Each row comes from the steps of one walk. Every step used is in the known rows, and no mark comes twice. Write the walk behind each row, first mark first.
Known rows:
nepir -> murug -> famib: [  0 -25   7  -2 -11 -13   0   0 -21 -21   8  17   3 -30  30  25   7  49
 -20 -16  29  -8 -35   3  -7 -12  -2   8 -11   8  22  16  -3   7 -10   5
  -5  -5 -37   0 -15]
davital -> tusozos -> murug -> kibin: [ -9  -3  44 -19  13  -4 -13 -45 -41 -21  23 -37 -21  14 -35   1 -11   4
  11  -2   6 -10 -12 -18   4 -15  19 -12  17  10 -24   5 -20 -11 -17 -20
 -28 -24 -29  -3  26]
davital -> tusozos -> murug -> nepir: [  2   0   9 -21  13 -16 -14 -18 -27 -11   6 -41 -13  -7 -30 -17 -24  -4
  26  23   2 -10 -40 -20  -3 -24   4 -33  11  27 -23   8 -29 -34  -3  -4
 -14 -12 -48 -23  15]
famib -> sugo -> nepir: [ 12   8  -7  20   6  26  27   2  25  20   1  11  -6  37  18   6  23 -21
  -6 -34  -4   1  46   9   3  15  14  50  31 -18   6 -40 -21  18  29 -13
   8  -6  47   1   8]
kibin -> sugo -> nepir -> davital -> tusozos: [ 33  41 -22  -2 -47  20 -11  10  21  22 -55  25 -15 -11  21 -28  25 -42
  13 -43 -79 -19   2  -1 -48  -5 -38  18  -9 -29 -10 -15 -10   0  34   3
  12  14  37  -1 -17]
davital -> nepir -> sugo -> famib: [ -4  -1 -21   9  -4  13  13   2  15  20  15  18  19  22   5  20  12   2
 -21  -3 -26 -27  28  18  -9  42  27   6 -11   6  -1  33  31  22   8  -4
  -4   3  47  14 -14]
favo -> teru: [-29  14 -25  12  42  21   4  52  22 -29  36   2  -9  43  85  81   6  18
 -31  33  45 -33  17   5  58 -10   3   4  76  12 -19 -39  11  -6  34  28
 -85  39   4  19 -34]
tusozos -> davital -> famib -> sugo -> nepir -> murug: [ 18 -13  11 -36   6 -18 -10 -81 -37  -2  10   3  -8 -10 -29 -43 -26   2
  21 -12 -26   0 -18 -28  -3   0  -4 -12 -24  -1  19  12 -52  -9  -2  -8
  28 -14 -10  -5  10]
murug -> tusozos: [ -7 -10 -16  -2   9  -2   5  25   7   9  -9 -19   2   2  34  26   1   6
  -1  17  13  13 -15  -7   4 -18  -5  17  12  10 -21 -34   8 -29  26   8
 -10  22 -23   8   5]
kibin -> sugo -> vuna: [-31  11   5  77 -30  19 -32  79  43   7 -21  21  -6  12   1  22  20 -29
   3 -40  37  24  65  56   2 -11 -18  29 -24 -25  -5 -48  60  26   6 -15
 -20   8  68  31 -34]
tusozos -> murug: [ -7 -12  23  14 -13   9 -11   7  -8   4  28 -17 -15   9   4  13 -30   5
  11  -2  50  -6  -4   4  28  -1  17   0  26  22 -30 -33 -18  -8  -4  16
 -60  12   4  -1   4]
nepir -> murug -> tusozos: [-10 -23 -12 -15  15 -38  -2  12 -19 -19   1   4  -4 -28  25  10   3  17
 -20   6  19  -4 -47 -16 -29 -11 -18  -2 -12   7  11  -8   2 -13   9  24
   0  -5 -38  -1   6]
sugo -> nepir: [ 25  21  -5  11 -23  27  13   5  39  31  -3  10  12  33  79  19   5  18
 -20 -39  -5  -8   0  11   8  10   9  48  48   4 -46 -34 -52   7  43   9
 -38  46  22  -1   1]
kibin -> sugo -> nepir -> murug: [ 23  21  -3  20 -42  28  -7  26  15  22 -30  39 -16 -16  30 -13  33 -10
 -13 -59 -26 -19   7  11 -53  11 -20  38   2 -18   3 -29  -5  27  26  15
   1  20  38   4 -20]
tusozos -> davital -> famib: [ -3 -17  16 -22 -13  -3 -20 -49 -18   7  16  -9   5   7   2  -5 -48  16
  26   5   1   4 -13 -11  35 -12   8 -15 -14  15 -24  -8 -32 -30   0   3
 -23  28  -9   8   2]
vuna -> sidam: [-33   7   5  73 -30   3 -29  68  67  -9 -23 -29  18  58  51  45 -21  26
 -41 -18  88   3  20  35  33  11  30  27  12  22 -37 -37  25 -23   7  16
 -49  24  66 -11 -41]
murug -> famib: [  3 -14   9  13 -23  27   6  11   5   7   3   1   9  -2  42  43   6  46
   0 -11  25   9   0  17  31 -18  16  30  13  13  -7  -6   3  -5   0 -14
 -17  19 -23   9 -18]
murug -> famib -> sugo -> vuna -> sidam: [-17  -5  12  67  -1  -1 -19  31  28 -25 -20 -17   9  13 -21  24  19  23
  -8 -18  67  45  48  40  32 -16   6  29 -22  -4  32   8  40   9 -26 -55
  33 -46  22   6 -39]
davital -> famib -> sugo: [-16 -19  19  13  18  15  -4 -36 -10  -2  26   9  -4  22 -14   6  -8   8
  21 -21  26  -9  30  17  38  -2  27  26 -13   3  20 -19   7  -5 -11 -30
   7 -22  19  16 -15]
davital -> tusozos -> murug -> favo: [ -3 -24  29 -31  -1 -14 -16 -33 -27  -4  26 -34  -1  29   5  -6 -33  -2
  17  10  19 -19 -38   5  34 -35  -6 -19  32  24 -36 -29 -19 -39   6  -3
 -54 -11 -21   0  30]
davital -> famib -> sugo -> vuna: [-29 -14  22  40  27  -6 -22 -23   4 -19  24   6   3  23 -27   2  -8   5
  17 -24  49  19  44  38  47 -10  11  21 -32  -5  24 -10  19   8 -21 -52
  12 -40  25  25 -25]
davital -> nepir -> murug -> kibin: [  2  -6  39  -1  42  11  22  -9 -21 -23  41  17  38   1  -1  -9  29  30
 -31   2  22 -26 -24  12  -8  38  41 -13  15   5  19  50  13  11 -28   4
  -5   8 -14 -22  28]
favo -> murug -> famib -> sugo -> vuna -> sidam: [-10  19 -30  59 -17   5   7  42  56  -5 -25 -12  14   3 -22  12  11   0
   2  14  38  54  27  18  70 -12 -12  -3 -12  -1  11   6  56  39 -43 -17
  32  -2 -23  -3 -29]
famib -> sugo -> kibin: [-37   3  16  11   7  20  28  24  40  25  -3  19  -3  50  -3  10   7 -29
 -18 -21  13   0  87   8  25  45  19  28  10 -18  14 -35  22  16  -4  -8
   9  -4  66  23   4]
nepir -> murug: [-21 -23  -1  10  -3 -20  -1  23  -2 -18  20  21   2   1  41  28  -7  20
 -28 -21  39 -19 -20  10  -4   5   0   8   0   4   2 -19  -1   6   6  32
 -38   9   5   1  -2]
tusozos -> murug -> famib -> sugo -> nepir: [ 34  -5  25  -2  -8  21   4 -40 -30   7   7 -16 -23 -22 -32 -17   3  18
  23 -13  13   8  -2 -12   7  -6  11  16  20  12  15   6 -37   8 -17 -27
  14 -31 -26 -10  -1]
kibin -> sugo: [-14   5   1  44 -40  46  -9  62  26  27 -18  24 -14  10  18  24  20 -26
   7 -34   9 -10  49  32  -9  -1   1  37  -1 -17  -8 -59  45  10  19  12
 -28  32  61  19 -23]
sugo -> kibin: [-37  16  24  -2 -21  16  15  31  59  36  -8  18  13  48  55  26 -13   8
 -37 -24  16  -9  52  10  35  48  16  19  21   2 -34 -28   2   5   2  14
 -37  47  43  28  -5]
famib -> sugo: [-25 -17  -3  32  14  19  21  28  16   7  17   7  -9  40  -3  29  10 -29
   1 -16  30   1  63  21  24   7  20  35  14 -15  17 -53  25   9  11  -6
  -8 -13  55   9   5]
kibin -> sugo -> vuna -> sidam: [-39  22   7 105 -40  10 -55  98  67  -7 -46  -1   1  24  -3  21  13 -17
 -18 -43  69  30  67  65   3  -4 -13  29 -32 -14 -10 -40  71  15  -3 -15
 -16   0  92  16 -59]
murug -> nepir -> sugo: [-19   2 -22  22  19  21  20  58  10  10  10   6   4  -9  -8  44  17  11
 -19  37   7  10  35  23 -35   7  34  10   9  -5   7   8  34  30   1   9
  15  10  13   5   1]
davital -> nepir -> sugo: [-11  -2 -24  19  33  27  14  20  15  14  15  13  21  14 -11  22  10  -1
 -16  26   5 -14  30  24   3  35  37  -3   1   4  -5   9  37  17  -1  -6
  -3  25  39   4  11]
nepir -> murug -> tusozos -> davital -> famib: [  3 -28  -2 -46  15 -52 -18 -43 -49 -24   1  -6  -7 -47  -9 -23 -22  21
   4  19  -5   3 -69 -39 -27 -20 -25 -32 -37  12  16  18 -23 -28  -3  15
  23  -9 -63  -4   8]

Which walk is each row?
[ 36  21   1  14 -47  31  -7  11   1  21 -37  39 -15 -36  24 -15  43   8
  -7 -58 -33 -12  -2   9 -53   2 -21  37  -4 -16  15  -7  -6  28  15   0
  22  11  12   3 -27]
kibin -> sugo -> nepir -> murug -> famib
[ -6   7 -30 -26 -10 -33  -7  -3  10 -17 -19  -3   5  10  27   3 -21 -29
  13   3 -45 -20 -25  -9   0 -19 -30 -23 -18 -10 -19   4 -10 -37  18  11
 -21  -1   3  -8   0]
nepir -> davital -> tusozos
[ -1  -6 -28 -13  41 -29 -12  -2 -11  -1 -17 -27  10 -24 -46 -19  -7 -17
  10  59 -15  43  -9 -18 -13  -7 -19 -38 -33   0  -3  21  17 -18   2 -18
  42   4 -23   2  24]
murug -> tusozos -> davital -> nepir -> sugo -> vuna
[ 22  15 -20   3   1   7  28  -3  21   9 -11  19  -2  21  15 -12  20 -36
   0 -27 -38  -4  31   1 -13  14  -7  31  15 -30  18 -14 -22  12  24  -4
  21 -18  48  -8   6]
famib -> sugo -> nepir -> davital
[ -6 -17  35 -12  19  15  -2  10 -21 -18  63 -15   1  33  47  31 -18  24
 -10  39  66 -27 -18  19  63 -22   4 -15  90  25 -20 -37  -1 -16   7  28
 -94   9 -13  12   8]
tusozos -> murug -> favo -> teru
[ 11  31 -50   0 -16   6  43  56  42  12  -5  10  29 -19  18  -3   2 -20
  11  53 -33  15 -28  -6  28  -2 -14 -38  15  -1  -8  24  27  21 -18  52
   4  50 -54 -28   5]
favo -> murug -> nepir -> davital
[ 23 -18   6 -35   7 -13   1 -34 -31  -4   9  -6  25 -26 -14 -33 -17  17
  10  26 -13  -3 -49 -21   3  10   0 -48 -15  17   8  45 -23 -27 -15  10
   9  24 -40 -26  22]
tusozos -> davital -> nepir -> murug -> famib
[ 46   5  -4 -49   0 -30  -7 -68 -27   1 -13   3  -1 -35  27 -41  -6  32
  -7 -16 -40   1 -74 -39 -37  -6 -26  -1  -4  10  -5  23 -75 -11  21   6
  28   6 -55 -10   9]
sugo -> nepir -> murug -> tusozos -> davital -> famib
[-17  -6  45  17  -3  15   4  18 -30 -23  19  34 -10 -14  -8  15  43  16
 -35 -38  16 -15  16  12 -51  13  16  20  -3 -30  33  10  36  43 -22  14
  -2 -17  15  11   3]
nepir -> murug -> kibin -> sugo
[-52   9 -14   8  -2  17  10  33  41  32 -12  28 -11  27   5  51  -2  -1
 -46   0  -4   0  90  12  -7  48  21  20  -9 -18 -13 -19  37  46  -2   0
  -1  18  72  49  -5]
nepir -> sugo -> kibin
[  6  -2  26   7   1  13   2  22 -17   0  27 -24  -4 -14 -16  -3 -16  15
  14  25  42   0 -20   3   1  -3  25 -14  32  27 -13   4 -17  -7 -14  19
 -28   9 -29 -25   7]
tusozos -> murug -> nepir
[  0   4  45 -18 -29   0 -20 -49 -42 -11   6 -21 -36   5 -42 -14   7 -10
  14 -37 -32 -21   2 -22 -29  -9   2  -1  -4   0 -11  22  -6   0 -10 -19
 -13 -47  -7  11  -4]
davital -> tusozos -> murug -> kibin -> sugo -> famib
[ 24  34  56   4 -20  49   6 -26 -17   2  -4  32   0  -6  -4 -14  54  13
  -7 -50 -47  -8  28  10 -46  13  18  40   7 -40  16  32   7  38 -14 -18
  23  -8  23  12  -6]
murug -> kibin -> sugo -> nepir -> davital -> famib
[ 12  12 -67 -26  14  -3  27   2  13  26 -17 -12   9 -29 -38 -19  -8 -33
  20  80 -51  33 -25 -42  24   1 -21 -54 -11   4 -14  12  31  14 -12  26
  40  47 -65  -5  33]
favo -> murug -> tusozos -> davital -> nepir -> sugo
[ 12 -16  30   2 -22  16 -11 -17 -27   1  17 -21 -14 -22  -7  11 -16  37
  18   1  41   5 -20  -2  27 -16  15   2  15  27  -8   2 -20  -8 -20  -9
 -29  -1 -38  -4  -7]
tusozos -> murug -> famib
[ 38  35 -29 -31 -23 -15   3 -28  23   8 -30   4   8  11  57 -18  -4 -13
  -2 -25 -71 -18 -37 -16 -18  -5 -30   7  14 -10 -36   8 -65 -18  41   5
 -10  15   0 -16   2]
sugo -> nepir -> davital -> tusozos
[ 22  18 -27 -14   7  -7  18 -24  10   2 -19   7  -8  20  -1 -24  15 -45
   9 -24 -58  -9  17 -13 -17   4 -18  19   4 -29  15  -7 -31  -1  27 -15
  32 -32  31 -11  10]
famib -> sugo -> nepir -> davital -> tusozos
[ 18  13 -66 -34 -16 -13  28 -13  14  30 -16 -10   6 -25 -25 -21  -5 -30
  15  57 -75  25 -24 -46  14   5 -28 -49 -21   7 -13  31  27  18  -4  28
  39  28 -58   4  13]
favo -> murug -> tusozos -> davital -> nepir -> sugo -> famib
[ -7  21 -58  20   2  25  40  60  38  25   2  12  10 -16 -11  27  12 -13
  -4  57 -15  25  15   4  16   5  10 -19  14  -3  -8   6  50  57 -19  34
  17  42 -33  -1   8]
favo -> murug -> nepir -> sugo
[-41  -9   0  65  25  -5  -3  46  33 -14  12   4   1  41 -21  25  11 -33
  -2 -19  59  33  79  47  33  -4   1  28 -10 -24  19 -40  40  25  -2 -33
  -1 -37  61  21  -5]
famib -> sugo -> vuna
[  6 -20  -3 -39  23 -19  -8 -49 -37   3  -7 -29 -12 -19 -37 -28 -19  -8
  36  32 -22  24 -21 -37   1 -24 -13 -16 -26   5  11  -3 -12 -40   5 -16
  44 -12 -41   4  16]
murug -> tusozos -> davital -> famib -> sugo
[ 41   7 -15 -38  -4 -29   3 -34 -13   6 -17   1  -1 -27  38 -28   1  17
 -18 -12 -38   3 -62 -39 -45  -2 -29   2   9   3 -12   6 -69  -6  33  21
  16  17 -38 -17  19]
sugo -> nepir -> murug -> tusozos -> davital
[  1   2 -18 -50  30 -12   7 -17  -6  24 -27 -19   7 -18 -34 -28  -9 -14
   0  58 -46  19  -4 -41 -20  24  -7 -39 -20   5  -5  25   6 -22   0   0
  48  24 -21   5  32]
murug -> tusozos -> davital -> nepir -> sugo -> kibin
[  7 -10  13 -26  -6 -11 -24 -49 -35 -11  -1 -38 -22 -12 -24  -6 -25  13
  30   5   1  -7 -39 -24  18 -36  -4 -19   0  28 -21   8 -32 -33 -10 -27
 -15 -19 -56  -7   2]
davital -> tusozos -> murug -> famib
[ 13  -1 -11 -40  -2 -33 -10 -42 -32 -29 -17 -17 -19 -25 -41 -30 -15 -31
  39  13 -48 -10 -29 -30  -9 -27 -32 -35 -28  -7  23  34 -16 -30 -14 -17
  23 -52 -26 -17   2]
nepir -> davital -> tusozos -> murug -> famib -> sugo
[ 17 -16   7  -4  35   3  18 -15 -22 -17  16  16  27 -24 -18 -23  25  20
  -4   7  14 -19 -29   5   1  22  18 -14 -10  11  48  48  12   0 -26 -14
  32 -12 -27 -27   9]
davital -> nepir -> murug -> famib -> sugo
[ 14   6  13 -10  -3  -6   2  16 -18 -11  14 -18   0 -30 -19 -20 -18   0
  21  33   7  -4 -36  -6 -16  -4   6 -33  14  14   1  31 -19 -15 -18  29
 -16  -4 -28 -33   6]
tusozos -> murug -> nepir -> davital
[  0  -2   8   2 -14  -2  -1   5 -24   5  23 -13 -20 -20 -36   8  -7  11
   0  15   1  -4   9  -4 -37   8  22  -9   3  15   2  32   0  24 -12  11
  -4 -28  -2   0 -13]
tusozos -> murug -> nepir -> sugo -> famib
[  6  15 -12  -2  -1  -2  21  52  16  -5   0   5  27 -13  27   6   5   1
   1  31 -15  -3 -19  12 -22  -3   4 -14   9  -4   6  31   6 -14   2  31
  -1  17 -11 -29  -2]
murug -> nepir -> davital
[  3 -11   3   2  29  -3   9   8  -2  -8  25  17  35   1  18 -11   3  15
 -19   6  25 -31 -37  11   6  31  19 -20   5  19   7  22   5 -10  -7  18
 -20  25  -6 -25  13]
davital -> nepir -> murug
[-16   5  -5   3  30 -31 -30  -7 -22 -24   0 -37 -19 -14 -66  -7 -19 -12
  16  32   7  16  -6  -3 -16 -26  -6 -37 -19  12 -12  23  -2  -1 -17 -29
  10 -40 -28  -3   6]
davital -> tusozos -> murug -> nepir -> sugo -> vuna
[ -9  -3  22  -1  -5  27  24  -3  13  17 -12  12   0   8  -4  14  21  18
  -5 -16   4  11  54   4  25  17  16  29   3  -9  31   5  16  13 -21 -33
  37 -15   6  19 -11]
murug -> famib -> sugo -> kibin
[  2 -32  -4 -42  29 -51 -10 -48 -56 -27   1  -4 -17 -44 -38 -33 -12   2
  10  18 -10   6 -47 -41 -32 -16 -24 -28 -44   2  42  16 -14 -20  -8   3
  48 -35 -50  -4  13]
nepir -> murug -> tusozos -> davital -> famib -> sugo
[  7  -7   3 -47 -13 -36 -12 -26 -20 -20   4 -15   7   5  10 -22 -32 -23
  20  18 -30 -22 -50  -4   9 -30 -34 -39   3   1 -15   8 -17 -44   4  13
 -34 -20 -12 -12  20]
nepir -> davital -> tusozos -> murug -> favo
[  8 -25  25 -12  26   2  17   5  -8  -4  43  18  57  15  39 -13   5  26
 -25  16  34 -34 -48  36  21  18  16 -19  28  21   6  13  15 -16  -4  21
 -33  22  -5 -19  31]
davital -> nepir -> murug -> favo
[ 29  16 -15 -20   7 -11  10 -42  -8  -3 -15  -4 -20   7 -27 -42   4 -45
  21 -17 -51  -7   3 -22 -19   2 -20   4   5 -20  17   1 -42  -3  14 -15
  29 -43  17 -18  15]
famib -> sugo -> nepir -> davital -> tusozos -> murug
[-11   8   8 -25  -1 -13   6 -33   9  -6  -8  25   7   5  -4 -23 -14 -15
  12 -10 -35 -15  22  -4  12  19  -9  -6 -35 -19  29  26   2 -10 -20  -7
  24 -22  27  10 -17]
nepir -> davital -> famib -> sugo -> kibin
[  3 -15 -15 -31   3 -19  -3  -3 -12  10 -14 -32  -4 -10   6   0 -20  -8
  15  37 -12  26 -27 -34  -2 -23 -17 -16  -2   6 -23 -22 -13 -41  25  15
   3  26 -33   1  24]
murug -> tusozos -> davital
[ 42  17   0 -21 -30   6 -22 -33 -24  17 -41  22 -23 -51  -9 -54  19  -6
  13 -34 -59  -4 -32 -25 -65  -6 -37   8 -29 -12  14   2 -25   3  16   0
  45   7 -11   0 -14]
kibin -> sugo -> nepir -> murug -> tusozos -> davital -> famib
[-62   6 -27  93   4 -18 -42  74  58 -21 -22  -9   0  34 -16  64  -6   5
 -49  -1  75  43  81  57   2   5  10  21 -36 -13 -13 -16  67  44 -10 -26
  -5 -23  92  34 -41]
nepir -> sugo -> vuna -> sidam
[ 19  -9  40 -37  17  -7  -1 -93 -53 -13  22   3  -6  -9 -45 -41  -6  14
  11 -14 -28   6  -5 -30 -15   6  12  -8 -14 -15  28  35 -47   8 -19 -17
  39 -27 -15  -1  21]
tusozos -> davital -> famib -> sugo -> nepir -> murug -> kibin
